What can hang from each mark
R: N Z
L: J M R
N: R Y
M: H L S
U: M
S: M
H: M
J: L

Each row was made from one small tree. The marks that hang from a mark follow it in brackets, in alphabetical order. Every link used is in the known rows. Write each row's tree.
Known rows
S[M[H L[J R]]]: [ 1.074  0.544 -0.850  0.729 -0.259  2.576 -0.540  1.365  4.382  0.839
 -0.011 -0.695  1.929  0.432 -1.011 -1.844 -2.992 -1.209  0.326 -1.975
 -0.264 -1.751]
H[M[L[J R[Z]] S]]: [-0.459  0.184 -2.152  0.694 -0.677  1.235 -2.277  1.831  2.936  0.207
  0.474 -1.362  2.070  1.505 -0.939  0.155  3.997 -2.631  1.247 -1.057
  0.437 -2.322]
N[R[Z] Y]: [ 0.209  0.021 -0.634  0.462  0.992  0.580  1.163 -0.049 -2.169  2.671
  0.431 -0.145  3.498 -0.162 -0.149  0.837 -1.261  2.324  1.772 -1.278
  1.316 -1.089]
H[M[L[R] S]]: [-0.076  0.312 -1.400  0.603 -0.188  1.246 -2.889  1.569  1.002 -0.250
 -0.248 -1.473  1.299  1.598 -0.959  0.514  3.403  0.048  0.349 -0.815
 -0.022 -2.390]
S[M[H L[R]]]: [ 1.557  0.523 -0.169  0.742  0.017  2.536 -0.596  1.190  2.222  0.943
 -0.272 -0.674  1.868  0.605 -0.964 -1.292 -3.248  0.094  0.677 -1.741
 -0.369 -2.042]
S[M]: [-0.465  0.203  0.084 -0.437 -0.586  2.002 -0.547  0.342  0.243  0.001
  0.037  0.359  0.984 -0.035 -0.252 -1.405 -2.063  0.515 -1.070 -0.496
 -0.171 -0.842]
S[M[H L[R[Z]]]]: [ 1.632  0.362 -0.355  0.838 -0.090  2.448 -0.030  1.308  2.064  1.583
  0.204 -0.572  2.650  0.610 -0.824 -1.147 -2.910 -1.349  1.627 -1.800
 -0.001 -2.253]
H[M[L[R[Z]]]]: [-0.248  0.413 -0.329  0.800 -0.489  0.420 -0.485  1.115 -0.264  0.819
  0.350 -1.082  2.298  1.220 -0.906  0.512  3.682 -1.172  1.473 -0.689
  0.036 -1.518]
L[J M[S] R[N[Y]]]: [-0.916 -0.751 -2.603 -0.155 -1.902  1.286 -4.333  2.053  4.116 -1.368
  1.014 -2.506  4.089  0.360 -0.702  1.107 -0.241  1.065 -1.459 -0.814
  0.500 -2.428]
U[M]: [-0.192  0.295  0.581 -0.397 -0.997  0.425  0.190  0.646 -0.558  0.104
  0.061 -0.325 -0.692 -0.613 -1.410 -0.312 -4.026  0.455 -0.612 -0.177
 -0.128 -0.492]
R[N Z]: [ 0.189 -0.506 -1.198 -0.138 -0.343  0.361 -1.055  0.028  0.211  0.443
  2.066  0.031  2.992 -0.187  0.162  0.652  1.713 -2.264  1.151  0.309
  0.861 -0.708]
R[Z]: [ 0.267 -0.304 -0.347  0.167 -0.296 -0.077  1.053  0.157 -0.378  1.224
  0.918  0.189  1.509  0.019  0.237  0.343  0.720 -2.732  1.821 -0.061
  0.710 -0.441]
L[J M[S] R]: [-1.134 -0.862 -1.653 -0.009 -2.045  0.688 -2.880  2.144  4.433 -1.124
  0.519 -2.188  2.018  0.513 -0.841  0.575 -0.769 -2.468 -1.049 -1.300
  0.139 -2.024]
L[J M[H] R[N Z]]: [ 0.702 -0.860 -1.809  0.025 -2.249  0.248 -1.790  1.813  3.702  0.319
  2.174 -1.917  5.095 -0.019 -1.066  1.004 -0.072 -4.132  0.628 -1.312
  0.363 -1.852]
N[R Y]: [ 0.041  0.278 -0.411  0.339  1.191  0.679  0.354 -0.203 -1.907  1.695
 -0.261 -0.315  2.289 -0.133 -0.327  0.608 -1.808  4.524  0.209 -1.237
  0.703 -0.709]
M[H L[J R[Z]] S]: [ 2.375 -0.092 -2.757  1.457  0.408  1.615 -1.650  2.047  6.356  1.185
  0.491 -1.544  1.853  1.067 -0.713 -0.137 -0.565 -4.182  2.905 -2.059
  0.691 -2.798]
M[H L[R[N[Y]]] S]: [ 3.045  0.109 -2.476  1.209  1.161  2.025 -3.533  1.663  3.648  0.391
 -0.029 -1.946  2.516  1.100 -0.653  0.743 -0.854  2.029  1.743 -1.367
  0.376 -3.224]
M[H L S]: [ 3.285  0.451 -1.786  1.060  1.424  1.510 -2.165  1.134  1.923  0.463
 -0.596 -1.061 -0.144  0.596 -0.297  0.159 -0.813 -0.085  2.221 -1.128
  0.177 -2.443]
J[L]: [ 0.829  0.263  0.453  0.388  0.203  0.513  0.158  0.086 -0.884  0.533
 -1.054  0.748  0.511 -0.256 -0.056  2.410  0.044  0.479  1.532 -0.115
  0.187 -0.615]
M[H L[J R] S]: [ 2.269  0.073 -2.493  1.314  0.607  1.650 -2.323  1.945  6.525  0.403
 -0.110 -1.676  0.941  1.056 -0.875 -0.372 -1.016 -2.414  1.779 -2.009
  0.225 -2.507]
N[R]: [-0.384 -0.170 -0.041  0.163  0.781  0.301  0.022 -0.200 -0.811  1.104
  0.349 -0.015  0.869  0.033 -0.630  0.183 -1.564 -0.467  0.215 -1.496
  0.364 -0.333]
M[H L[J R[N]] S]: [ 2.249 -0.063 -3.130  1.089  0.523  2.011 -3.670  1.862  6.868 -0.090
  0.667 -1.806  1.850  0.945 -0.888 -0.130 -0.480 -2.108  1.449 -1.802
  0.295 -2.680]

Which tree is each row?
[ 0.768 -0.903 -2.765 -0.213 -1.880  1.058 -4.538  2.217  5.114 -1.164
  1.351 -2.388  3.636  0.339 -1.150  0.915 -0.598 -2.159 -1.203 -1.436
  0.085 -2.574] : L[J M[H S] R[N]]
[ 1.499 -0.954 -1.722 -0.248 -1.405  0.918 -4.620  1.971  1.776 -0.950
  1.014 -2.372  3.542  0.625 -1.025  1.764 -0.962 -0.097 -0.616 -1.079
 -0.104 -2.984] : L[M[H S] R[N]]
[ 1.349 -0.152 -1.981 -0.326 -1.231  0.619 -2.547  1.640  2.209 -0.700
  0.191 -1.467  1.186 -0.380 -0.515  0.478 -0.700 -1.603 -0.465 -0.997
  0.046 -1.889] : L[J M[H S]]
[ 1.596 -0.820 -1.076  0.030 -1.347  0.575 -2.981  2.080  1.307 -0.325
  0.075 -2.216  2.398  0.798 -0.976  1.465 -1.731 -0.464 -0.070 -1.355
 -0.207 -2.771] : L[M[H S] R]
[ 0.619 -0.450  0.339  0.750 -0.410  0.484  0.530  0.726  0.866  1.452
 -0.319  0.287  2.557  0.506 -0.372  2.750 -0.044 -1.872  2.585 -0.757
  0.596 -1.291] : J[L[R[Z]]]
[ 1.780 -1.059 -1.298  0.169 -1.580  0.509 -2.129  2.184  1.024  0.653
  0.767 -2.081  3.616  0.790 -0.775  1.755 -1.133 -2.685  1.271 -1.405
  0.390 -3.100] : L[M[H S] R[Z]]
[-1.091 -0.771 -1.217  0.482 -1.254  0.089  0.585  1.108  5.544  0.935
  1.336 -0.602  2.572  0.606 -0.518 -0.429  0.318 -5.044  0.823 -1.149
  0.631 -0.444] : L[J R[Z]]
[-0.715  0.465 -1.056  0.797 -0.793  0.529 -0.388  1.294  1.800  0.675
  0.588 -1.076  2.316  1.033 -0.972 -0.022  3.920 -2.453  1.249 -0.901
  0.184 -1.243] : H[M[L[J R[Z]]]]
[ 1.873  0.908 -0.222  0.514  0.406  2.475 -0.391  0.734  0.642  0.791
 -0.434 -0.197  1.059  0.056 -0.559 -1.418 -2.802  0.583  0.862 -1.272
 -0.307 -1.700] : S[M[H L]]
[-1.149 -0.937 -1.969  0.217 -1.346  0.424 -1.055  0.991  5.939  0.328
  2.272 -0.750  3.756  0.528 -0.587 -0.102  1.031 -4.702  0.380 -0.859
  0.757 -0.654] : L[J R[N Z]]
[ 0.990  0.446 -1.347  0.580 -0.260  2.791 -1.612  1.296  4.626  0.387
  0.569 -0.798  2.640  0.407 -1.065 -1.661 -2.482 -1.000  0.243 -1.803
 -0.184 -1.914] : S[M[H L[J R[N]]]]
[ 0.576  0.543 -0.538  0.434 -0.134  1.613 -1.539  1.376  0.779 -0.118
 -0.374 -1.172 -1.302 -0.040 -1.402 -0.232 -4.064  0.290  0.740 -0.651
  0.166 -2.130] : U[M[L S]]
[ 2.553  0.070 -0.324  0.130 -0.326  0.960 -1.949  1.146 -1.784  0.137
 -1.191 -0.398  1.423 -0.343 -0.377  3.464 -0.825  0.853  1.586 -0.601
  0.109 -2.457] : J[L[M[H S]]]
[ 1.407  0.938 -0.844  0.528  0.133  2.549 -0.327  0.903  2.777  0.714
 -0.150 -0.195  1.058 -0.141 -0.664 -1.937 -2.553 -0.661  0.554 -1.495
 -0.198 -1.444] : S[M[H L[J]]]
[ 2.126  0.155 -1.141 -0.494 -0.501  1.147 -1.694  1.373  0.800  0.216
 -0.136 -0.683 -0.414 -0.258 -1.589 -0.074 -4.521  0.281 -0.151 -0.753
 -0.057 -1.936] : U[M[H S]]
[ 2.273 -0.629 -0.553  0.545 -1.027  0.912 -1.570  1.835  0.056  1.055
 -0.381 -0.895  3.393  0.406 -0.682  3.842 -0.964 -1.579  2.692 -1.244
  0.488 -3.119] : J[L[M[H S] R[Z]]]
[ 2.268  0.165 -1.069  0.755 -0.371  1.618 -1.191  2.125  2.412  1.187
  0.217 -1.590  0.730  0.416 -1.922  0.124 -4.710 -1.574  2.043 -1.577
  0.302 -2.970] : U[M[H L[R[Z]] S]]
[ 2.299  0.297  0.624  0.241 -0.460  0.339 -0.461  0.732 -2.623  0.522
 -1.129 -0.178  1.624 -0.626 -0.440  3.330 -0.909  1.014  1.736 -0.479
 -0.149 -1.599] : J[L[M[H]]]
[ 0.858 -0.707 -2.011  0.030 -1.754  0.670 -2.860  2.347  4.672 -0.554
  0.422 -2.208  2.481  0.484 -1.132  0.635 -1.385 -2.537 -0.589 -1.748
 -0.019 -2.349] : L[J M[H S] R]
[-0.235  0.732 -2.038  0.372 -0.095  1.313 -2.637  1.264  1.515 -0.527
 -0.153 -1.006  0.519  0.885 -0.682 -0.144  3.984 -0.594  0.099 -0.526
  0.143 -1.796] : H[M[L[J] S]]
[ 0.504 -0.647 -0.548  0.194 -1.164  1.261 -3.578  1.496  0.416 -0.702
 -0.212 -1.084  3.008  0.386 -0.682  3.772 -0.237  0.437  0.688 -0.630
  0.284 -2.723] : J[L[M[S] R[N]]]
[-0.142 -0.711 -1.196  0.330 -0.609  0.594 -0.946  0.759  1.891  0.946
  1.463 -0.909  4.619  0.646 -0.241  0.974  0.485  0.516  0.870 -0.336
  0.823 -1.300] : L[R[N[Y] Z]]
[-1.380 -0.597 -0.470  0.109 -2.248 -0.045 -0.972  1.595  3.366 -0.704
  0.599 -1.876  2.261  0.185 -0.947  0.391 -0.839 -2.305 -0.977 -1.137
 -0.107 -0.904] : L[J M R]
[ 0.175 -0.134 -0.537  1.357  0.137  0.874 -0.717  0.818  2.339  0.725
  1.160 -1.227  2.433  0.720 -0.449  0.433  0.364 -2.053  2.568 -0.806
  0.514 -1.510] : M[L[R[N Z]]]
[ 2.101 -0.429 -0.272  0.406 -0.869  0.972 -2.249  1.746  0.260  0.274
 -0.986 -1.040  2.475  0.355 -0.861  3.622 -1.376  0.162  1.357 -1.192
 -0.004 -2.832] : J[L[M[H S] R]]
[ 2.114  0.195 -1.389  0.507 -0.228  1.888 -2.801  1.946  2.878  0.179
  0.354 -1.748  0.755  0.351 -2.050  0.100 -4.617  0.040  0.778 -1.413
  0.042 -2.874] : U[M[H L[R[N]] S]]
